Each row was made from one walk, in order. Every step used is in the known rows, and no mark comes twice. Write each row's walk.
In the rows, zero is written as 128.
Known rows
U -> E -> Z -> Y -> S -> R: [169 155 106 109 130 100 116 104  82 124 174 158 119  91 141 134 160 160
 126 144  91 151 160  42 152 154 124  93 205 178 151 190 109 151 112 120
 138  92 138 108 157]
E -> Z -> Y: [185 141 101 140 144 105 122 108 110 132 174 139 132 105 134 134 154 142
 118 138 118 162 143  75 151 163 160 126 211 158 127 169 141 137 159 134
 128  75 147  95 143]
K -> V -> S -> Z -> Y -> E: [172 129 132 150 113 148 117 115  90 126 160  99 131 123 127  90 136 116
 111 152  80 148 177  74 113 182 116 100 205 154 116 154 161 156 115 147
 133  97 176 115 157]
R -> S -> U: [162 126  94 164 133 145 124 104 101 104 140 131 114 107 126 128 185 132
 130 141  97 143 135  78  77 156 121 115 150 127 130 153 152 176 101 152
  91  94 122 152 134]
V -> K: [168 163  72 147 131 121 132 125 104 135 143 120 105 119 131 124 159 113
  93 140  99 165 130  75 104 156 156 150 179 168 117 141 125 164 108 156
  95 100 147 117 154]
K -> E -> Z: [220 169  91 145 135 107 128 123 116 139 157 135 135 105 114 124 158 120
 131 130 109 160 131  82 129 151 161 127 190 184 136 154 150 146 153 144
 124  42 171 110 138]
V -> K -> E -> Z -> S: [185 192  78 157 145 106 133 130 113 166 176 122 123  89 119  93 162 116
 105 135  97 169 136  64 127 170 158 120 226 201 132 144 147 139 156 153
 128  65 193 113 150]
U -> E: [190 177 104 142 126 109 127 120 101 111 128 152 135 123 122 133 166 127
 118 145  93 165 140  68 110 161 124 130 152 140 115 161 133 173 125 149
 114  89 129 112 145]
Y -> E -> Z: [193 143  98 143 126 115 132 131 109  99 141 144 142 121 125 122 156 130
 125 109 116 164 158  84 124 153 177 120 199 173 121 163 138 147 122 149
 121  68 157 113 160]
H -> S -> V -> K: [157 117  68 160 115 147 147 131 109 115 137 104  76 113 150 136 161 101
  90 126 116 144 138  93  98 132 140 124 149 162 130 137 141 186  85 162
  81  99 154 123 166]
Y -> E -> Z -> S -> K -> V: [178 163 106 184 121 148 134 151 102 136 168 127 150  97 139  72 167 147
 123  89 125 163 189  70 116 163 122  72 222 189 121 143 153 142 149 139
 165  75 198 109 153]
H -> E -> Z -> S: [180 143 102 150 135 114 135 113 124 135 171 150 130  88 121 119 164 118
 120 124 132 153 145  74 133 167 158 103 191 168 122 146 150 134 148 145
 122  84 174 113 149]
R -> S -> Z -> Y -> K -> V: [163 127 118 157 139 177 124 101  89 127 180  92 131 122 160 131 155 130
 121 149  99 137 145  80 101 168 102  96 206 126 137 171 164 149 113 152
 132 113 173 122 146]
H -> S -> Z -> Y -> K -> E: [169 126  99 159 122 135 137 100 115 146 192  85  98 128 168 152 179  98
 162 151 111 129 134  93 118 141 132 100 179 160 153 176 146 149 100 165
 137  97 195 108 170]
R -> S -> V -> K -> E: [177 145  80 154 136 164 129 131  93 125 145  92 102 104 139 125 167 114
  95 140  81 152 107  80  82 168 125 124 173 145 149 132 171 181  93 163
  88  73 173 148 152]
H -> E: [184 141  96 140 121 123 136 111 119 124 148 138 117 118 128 146 170 100
 128 135 124 151 126  86 100 160 150 128 144 145 123 138 137 154 113 149
 101  90 158 121 152]
Z -> Y -> E -> R -> S: [154 145 111 146 145 108 125 106  79  90 136 141 154 107 142 152 212 172
 116 151 105 165 135  89 104 155 135  99 219 112 151 157 159 141 116 150
 117 102 103 127 169]
K -> E -> R -> S -> U: [188 156  96 154 139 111 124 103  98 119 136 123 133  95 112 135 225 148
 144 165 104 153 118  86  74 147 111 107 167 137 154 138 156 167 129 153
  99  75 127 149 143]
Y -> Z -> S -> U -> E: [153 161 117 168 114 111 134 113 117 112 156 116 127  96 110 106 196 128
 146 135  95 148 154  45  92 170 117  75 167 148 103 166 128 165 117 144
 119  97 158 127 162]
E -> Y -> R -> S -> K -> V: [191 164 128 154 139 129 134 127  62 110 150 143 140  93 129 132 179 164
 119  98 117 141 148  62  79 131  95 112 183 162 150 153 128 158 141 146
 139  96 124 126 136]
E -> R: [187 154  93 143 133  94 130 123  99 118 125 145 138 105 123 149 187 148
 113 144 116 162 133  89 109 137 139 129 181 141 129 140 131 158 141 147
 101  97 109 106 153]
H -> E -> Y -> K -> V -> S: [216 146 115 121 133 110 143  86  88 132 172 125 124 132 129 102 140  96
 141 121 133 154 153  61  93 179 130 142 164 168 110 134 129 139 155 152
 121  96 166  93 139]
K -> V -> S -> Z: [189 131 116 159 113 153 119 121  96 138 141 113 119 106 108  91 112 109
  90 146  78 137 166  80 106 159 109 122 171 169 108 142 157 176 123 148
 108  94 159 117 133]
Y -> U -> E -> Z: [198 161 109 144 136  97 134 120 107  78 133 174 150 109 101 130 164 128
 118 117 120 168 157  61 125 176 137 135 174 162 105 179 124 163 166 134
 128  50 152 106 160]
E -> Z -> Y -> R -> S: [167 139 123 126 152 116 128 110  84  96 163 152 137  76 129 155 157 161
 109 129 105 148 125  70 134 145 148 117 227 157 142 180 139 139 147 146
 124  76 114 125 154]
Y -> E -> R -> S -> V -> K: [153 124  88 142 132 140 136 142  80  80 115 107 123 105 137 136 190 153
  85 133 104 167 130  89  82 157 138 115 195 135 140 131 153 177  79 167
  80 105 135 142 183]
Z -> Y: [168 148 101 149 133 116 123 108 103 136 165 129 123 115 147 140 174 130
 122 149 104 156 135  74 122 164 142 124 192 126 130 163 138 148 136 143
 120  94 135 103 146]
V -> S -> K: [170 120  95 170 117 140 120 128  91 142 139 127  97  98 136  99 129 134
 115 119  87 151 143  72 107 152 130 143 165 178 100 124 144 177 115 152
 112  92 138 109 145]
U -> E -> R: [192 182 108 132 131  81 129 122  94 105 114 160 149 112 113 145 193 155
 114 158 107 176 135  77 113 149 119 127 166 140 123 151 126 170 139 148
 112  96 108 104 155]
E -> Z: [199 145  93 145 135 115 127 121 111 121 147 149 132 104 118 129 148 131
 109 121 117 159 145  81 134 145 165 135 187 172 120 158 139 151 143 143
 112  72 144 106 138]
H -> V -> S -> K -> E: [190 137  88 173 113 134 121 147 108 168 160 106  94  93 136 100 131 101
 130 126  92 144 123  82  99 155 115 131 133 176 108 111 156 180 128 153
 110  60 161  85 147]
K -> E -> R -> S: [194 170  99 155 144 109 127 115  87 121 125 142 146  94 122 152 204 151
 117 157  94 156 112  92  90 138 124 115 186 138 162 137 168 152 133 153
 106  73 114 132 143]
R -> S -> U -> E: [171 154 110 151 131 132 125 101  97  92 131 146 127 112 115 122 188 139
 132 155  88 156 139  61  79 171 100 112 135 127 120 162 147 187 102 150
 101  93 120 150 135]
S -> Z -> Y: [163 121 115 154 127 130 115 113 109 139 170 109 118 116 137 143 165 128
 120 158  93 140 141  82 129 162 135 116 187 132 135 174 145 160 110 147
 117 112 161 113 151]
H -> V -> K -> E -> Z -> S -> R: [178 185  64 154 129 103 123 146 120 175 201 109  99  60 114 101 166 104
 112 147  96 152 131  68 130 164 145  90 205 195 148 135 132 158 132 145
 108  78 169  96 155]
K -> V: [199 175  95 157 123 140 133 123 102 132 141 131 137 120 129 116 158 115
 109 131 113 154 154  81  95 151 117 117 175 146 122 142 144 158 144 138
 119  78 147 111 131]
U -> E -> Z -> Y: [192 169 117 128 142  91 121 104 108 120 163 156 145 110 122 129 158 148
 119 151 108 175 145  61 154 180 139 122 193 154 121 181 139 147 156 135
 139  74 146  94 144]
S -> U -> E -> Z -> Y -> H -> V: [175 141 117 120 138  89 126 110 115 116 184 140 133 109 135 131 157 122
 142 125 124 158 135  60 111 160  99 109 116 131  94 171 126 169 145 134
 119  71 165  81 158]
K -> V -> S -> U -> E -> Z -> Y: [199 159 127 129 129 109 121  91 104 129 169 133 133 105 100  66 140 131
 124 163 102 173 174  47 129 205  94 112 181 178  96 162 144 162 181 128
 137  62 160 104 128]
S -> U -> E -> Z -> Y: [185 155 116 131 135  95 122  96 119 119 175 137 132 113 116 113 183 142
 145 158 115 172 153  53 136 191 124 113 173 156 114 182 127 163 154 134
 132  76 161 109 143]
Y -> K -> E -> R -> S: [192 163  94 146 151 119 134 112  83 117 144 122 140 108 146 150 196 146
 142 143 106 159 105  89  86 144 132 121 199 141 151 140 152 146 130 165
 116  82 134 122 160]

Write each row's walk
[180 156 100 142 124  96 135 133  93  95 120 139 149 121 125 142 202 146
 125 133 117 167 146  90  98 144 150 118 192 143 133 144 131 154 119 153
 109  93 123 114 174]  Y -> E -> R
[178 143  66 160 114 141 148 132 113 134 147  94  78 114 147 132 173  89
 110 136 109 147 126  93  94 138 134 116 153 173 147 132 151 184  98 163
  94  72 183 127 165]  H -> S -> V -> K -> E
[179 120 106 136 141 103 138  96 123 103 177 147 134 106 123 150 178 108
 136 126 153 157 143  72 133 191 158 126 189 149 122 167 131 131 172 128
 130  55 181 105 171]  H -> E -> Z -> Y -> U
[174 141  72 135 125 150 137 140  87 143 155  89  86 119 171 123 157 106
 112 121  91 144 128  64  88 145 128 125 168 174 142 139 132 177  90 151
  98  67 206 126 172]  Y -> S -> V -> K -> E
[189 187  71 148 129 115 133 125 107 152 152 107 109 120 126 120 172  98
 115 149  91 167 116  75  98 163 152 145 182 177 134 137 135 158 119 159
 108  72 176 123 153]  V -> K -> E
[203 173 118 132 121  97 129 107  89 115 122 137 139 105  88  80 171 137
 119 171 101 172 164  62  86 175  76 116 152 161  96 132 132 185 165 139
 111  85 123 112 139]  K -> V -> S -> U -> E -> R
[171 169 105 153 133  98 124 122  99  92 161 170 142  65  95 116 185 142
 122 129  98 155 173  42 132 181 121  88 214 163 132 181 116 164 152 127
 137  76 137 122 165]  Y -> U -> E -> Z -> S -> R
[167 119 114 160 137 129 117 118  91 103 121 136 137  91 114 158 179 163
  93 157  93 137 130  99 104 128 124 115 178 132 147 151 162 167  96 157
  92 119 113 137 149]  E -> R -> S -> Z
[169 102  92 141 123 159 132 138  83 112 140 120 100 115 176 139 148 126
 113 106 104 130 147  70  97 131 124 112 157 138 133 153 134 179  93 140
  95  84 164 117 164]  Y -> S -> V
[174 110  89 153 116 125 124 122 114 130 156 114  89 101 119  96 137  93
 128 143 104 140 140  76  88 163 120 133 118 145  90 128 137 191 123 151
  73  83 126  98 144]  H -> V -> S -> U
[186 142 107 133 120  80 125 122 105 115 130 137 115  94  97 105 166 126
 126 169 105 161 139  72  96 167  95 127 113 144  88 129 128 197 142 148
  82  91 103  87 156]  H -> V -> S -> U -> E -> R
[147 133 100 178 117 125 134 116 120 125 168 103 115  91 122 113 192 122
 145 124 106 134 151  59  87 154 143  78 187 148 109 156 131 154 117 142
 107  98 161 130 160]  Y -> Z -> S -> U
[169 111  89 173 114 138 121 146 103 148 149 119  90  91 138 102 119 115
 111 117 104 142 135  83 104 149 123 137 132 164  92 118 146 184 118 151
  97  88 134  81 148]  H -> V -> S -> K
[169 166  72 116 134 104 120 108  89 167 197 112  94  92 146 123 169 131
 125 148  88 152 139  51 143 152 154 109 234 215 169 166 110 139 109 129
 130  76 185 118 164]  V -> K -> E -> Z -> Y -> S -> R
[183 172 111 170 145  96 125 123  80 162 181 138 141  98 152 126 194 140
 150  87 101 144 137  50  84 132 103 110 165 154 145 144 142 144 138 147
 152  87 184 108 147]  Z -> S -> K -> E -> Y -> H
[204 170 108 133 134 100 127 120 108 109 137 164 144 110 110 125 148 140
 113 135 106 171 146  70 139 163 142 129 171 173 112 169 136 161 142 143
 123  70 141 104 141]  U -> E -> Z
[160 131 114 142 130 135 133 116  87  86 142 133 114  93 121 143 183 138
 134 131  98 138 126  67  73 140 119 114 166 140 134 160 123 180 104 157
  95  91 112 161 156]  Y -> R -> S -> U
[178 167 108 125 124  68 134  90  76  95 143 179 123 105 120 169 189 134
 133 117  98 138 153  61  95 103 104 107 122 151 152 173 110 171  84 143
 115 118 100 120 151]  U -> E -> Y -> H -> S -> R
[172 143  95 142 123 115 125 115 118 138 184 145 118  65 111 124 175 126
 127 136 115 143 149  67 135 165 152  82 203 178 147 146 133 144 119 135
 116 100 155 127 152]  H -> E -> Z -> S -> R
[193 146  96 175 141 145 119 127 102 139 155 136 128  85 128 122 163 152
 127 115 101 153 125  84 115 147 136 114 186 187 146 141 175 152 125 148
 135  53 172 130 133]  R -> S -> K -> E -> Z
[181 167 106 153 128 108 134 119  99  78 122 162 141 119 115 138 181 117
 126 129 107 162 149  59  96 176 117 136 156 133 108 172 121 175 144 141
 121  66 141 115 165]  Y -> U -> E
[172 150  79 125 141 107 132 100 105 163 197 101  95 116 148 101 177 119
 144 146 109 158 141  49 119 167 144 122 199 206 138 166 118 141 133 136
 127  59 216 120 162]  V -> K -> E -> Z -> Y -> S -> U
[216 173 105 137 140 116 142 105  87 128 170 122 143 141 146 119 171 119
 141 113 132 157 160  65  94 158 129 131 188 148 128 160 118 142 160 149
 133  96 152  90 135]  E -> Y -> K -> V
[171 106  99 160 134 173 124 129  89  93 132 121 115  98 145 144 159 139
  96 126  92 138 130  84  89 150 120 111 159 110 139 145 172 183  95 152
  85  87 132 141 143]  R -> S -> V
[176 136 114 117 126  77 128 119  91 104 129 146 125  96 112 119 150 125
 122 139 100 156 129  67  73 140  82 131  88 133  78 129 124 194 130 149
  81  89 113  90 167]  Y -> H -> V -> S -> U -> E -> R
[188 166 108 135 125  83 129 112 105 105 127 142 138 114 105 129 214 150
 141 166 112 171 143  70  95 160 103 117 142 141 118 151 116 182 135 146
 104  99 121 119 154]  S -> U -> E -> R
[156 161  89 165 120 125 119 125  95 139 167 132 115  73 126 121 185 135
 121 143  80 140 152  60 113 152 128  85 208 145 150 151 129 165 107 141
 113 116 121 129 146]  Z -> S -> R
[183 160  92 167 149 108 140 130  92 124 178 106 122 100 127 109 209 107
 122 114 109 153 148  44  88 194 125 120 200 142 149 153 136 165 164 148
 118  67 200 116 168]  Z -> S -> V -> K -> E -> Y -> U
[168 165 113 148 137 100 131 106  99  90 150 152 144 118 129 143 192 126
 131 145 107 166 148  53 111 195 113 126 176 117 115 182 124 161 161 133
 135  70 146 104 168]  Z -> Y -> U -> E
[186 149  93 146 143 122 133 103  94 116 156 102 128 110 140 136 218 141
 168 151 114 156 113  82  70 155 119 114 178 142 144 143 141 160 126 163
 108  83 145 139 159]  Y -> K -> E -> R -> S -> U
[158 166 120 157 122  81 136 113 111 107 144 126 143  86 100 119 219 154
 143 149 110 156 150  53  95 159 116  74 184 145 107 155 123 161 138 143
 115 105 135 118 171]  Y -> Z -> S -> U -> E -> R
[172 156  92 153 131 117 117 124 103 138 175 146 123  62 113 113 168 145
 117 131  95 147 159  63 142 151 147  85 229 175 147 160 131 151 128 135
 120  97 129 120 142]  E -> Z -> S -> R
[149 111 118 164 139 152 108 101  96 121 161 121 123 103 139 151 162 144
 105 160  81 133 133  83 117 158 122 109 190 116 146 173 169 158  91 151
 111 117 137 137 141]  R -> S -> Z -> Y
[162 112 111 145 132 140 120 113 106 134 190  89 112 129 165 145 159 122
 143 146 105 141 135  78 124 167 141 121 199 139 126 178 129 153 103 160
 127 119 177 103 167]  S -> Z -> Y -> K
[182 170  83 145 150  94 134 111 114 133 182 119 127 107 119 122 180 107
 123 138 117 173 133  63 130 195 163 141 226 182 130 168 130 136 179 137
 137  36 200 105 172]  V -> K -> E -> Z -> Y -> U
[169 130  76 144 125 148 133 141 104 122 145  95  92 116 145 125 152 114
  91 131 102 160 130  76 101 164 143 136 168 149 118 135 134 186 100 158
  83  96 170 122 160]  S -> V -> K
[199 133  97 132 128 113 134 112 126 122 155 149 125 108 115 138 153 112
 123 126 136 156 134  88 130 160 169 128 163 175 121 144 138 143 135 144
 109  73 171 112 146]  H -> E -> Z
[142 111  82 131 134 147 131 123  83 136 170  93  83 118 188 129 154 127
  96 129 101 145 138  57 111 158 128 123 191 147 133 155 125 166  95 142
 101  99 185 110 176]  Z -> Y -> S -> V -> K
[187 183  73 120 131  87 124 110  72 158 174 123  95 108 133 131 192 123
 133 138  83 142 143  43 100 136 142 126 191 197 179 156  96 153  93 141
 112  99 154 125 154]  V -> K -> E -> Y -> S -> R
[180 172 113 142 145 101 125 110  82  89 104 171 156  98 113 151 192 170
 100 161  94 168 127  79  99 147 106 120 169 124 134 151 153 167 124 151
 103 100  85 126 147]  U -> E -> R -> S
[178 176  73 152 145 105 133 136  99 138 139 117 119  89 123 143 186 120
  95 160 106 160  96  99  85 145 127 129 164 147 145 117 157 165 125 160
  82  82 123 106 156]  H -> V -> K -> E -> R -> S
[198 170 115 141 113 126 127 104  99 121 136 130 124 115 100  69 147 110
 123 157  85 163 168  52  82 186  78 118 139 161  88 142 139 189 144 140
 115  76 147 122 129]  K -> V -> S -> U -> E
[191 159  97 144 109 138 117 115  83 138 147 127 111  87 106  93 132 119
 101 148  75 144 162  66 102 158 108 108 192 173 128 130 137 174 121 135
 107  95 114 123 130]  K -> V -> S -> R
[189 161 121 128 152 109 127 111  88 115 174 141 141  78 124 153 170 148
 129 138  97 150 111  67 127 151 143 111 231 166 160 176 150 134 155 147
 138  48 142 130 154]  K -> E -> Z -> Y -> R -> S
[182 120 102 162 135 142 129 142 108 122 167 125 126  79 138 110 151 141
 101 110 112 147 155  71 133 164 137  94 203 149 123 151 158 165 144 143
 112  77 171 110 147]  E -> Z -> S -> V
[167 157 111 161 137 115 121 127  79 104 113 158 143  92 128 140 194 184
 110 141 103 168 129  76  99 146  96 117 161 144 132 137 152 174 113 152
 122 105 106 124 152]  U -> E -> R -> S -> K
[208 155  90 166 127 125 124 138 115 155 165 124 123  99 127 115 164 135
 142 110 115 159 135  80 127 149 149 123 183 203 134 142 148 154 146 145
 142  49 191 108 142]  S -> K -> E -> Z
[222 188 120 123 137  73 137 121  85 122 162 141 138 110 113 151 194 124
 150 125 106 147 125  58  97 139 141 136 184 166 160 169 107 151 156 154
 126  68 137 113 152]  K -> E -> Y -> R
[195 142  91 165 120 103 122 148 102 161 146 113 108  81 126 113 160 128
 128 140 108 154 120  92 103 143 115 129 144 174 117 102 149 176 147 151
 106  68 137  76 157]  H -> V -> S -> K -> E -> R
[196 167  91 164 125 105 123 140 102 154 141 119 130 101 132 136 206 152
 145 136 115 162 123  89 103 139 123 118 175 170 145 125 139 160 142 149
 131  75 159 108 157]  S -> K -> E -> R
[198 167  91 147 127 148 141 122  97 130 159 110 130 133 155 115 152 107
 132 119 123 155 149  78  89 155 124 121 186 152 112 148 128 152 143 150
 127  88 164 101 145]  Y -> K -> V
[192 138  81 146 145 152 129 133 101 123 153 103 110  91 124 120 147 126
  90 130  92 160 115  79 110 167 146 123 190 176 144 139 175 169 116 158
  97  55 184 139 148]  R -> S -> V -> K -> E -> Z
[178 178  95 182 131 107 124 141  97 165 159 122 136  79 140 114 217 159
 138 135 108 160 135  76 104 148 111  95 203 166 148 125 150 151 153 149
 143  86 164 108 159]  Z -> S -> K -> E -> R
[170 163 112 154 149  97 133 111  80  57 100 179 161  95 105 157 206 160
 107 144 107 163 137  73  87 164 102 126 172 116 127 161 141 170 147 142
 107  78  96 128 166]  Y -> U -> E -> R -> S
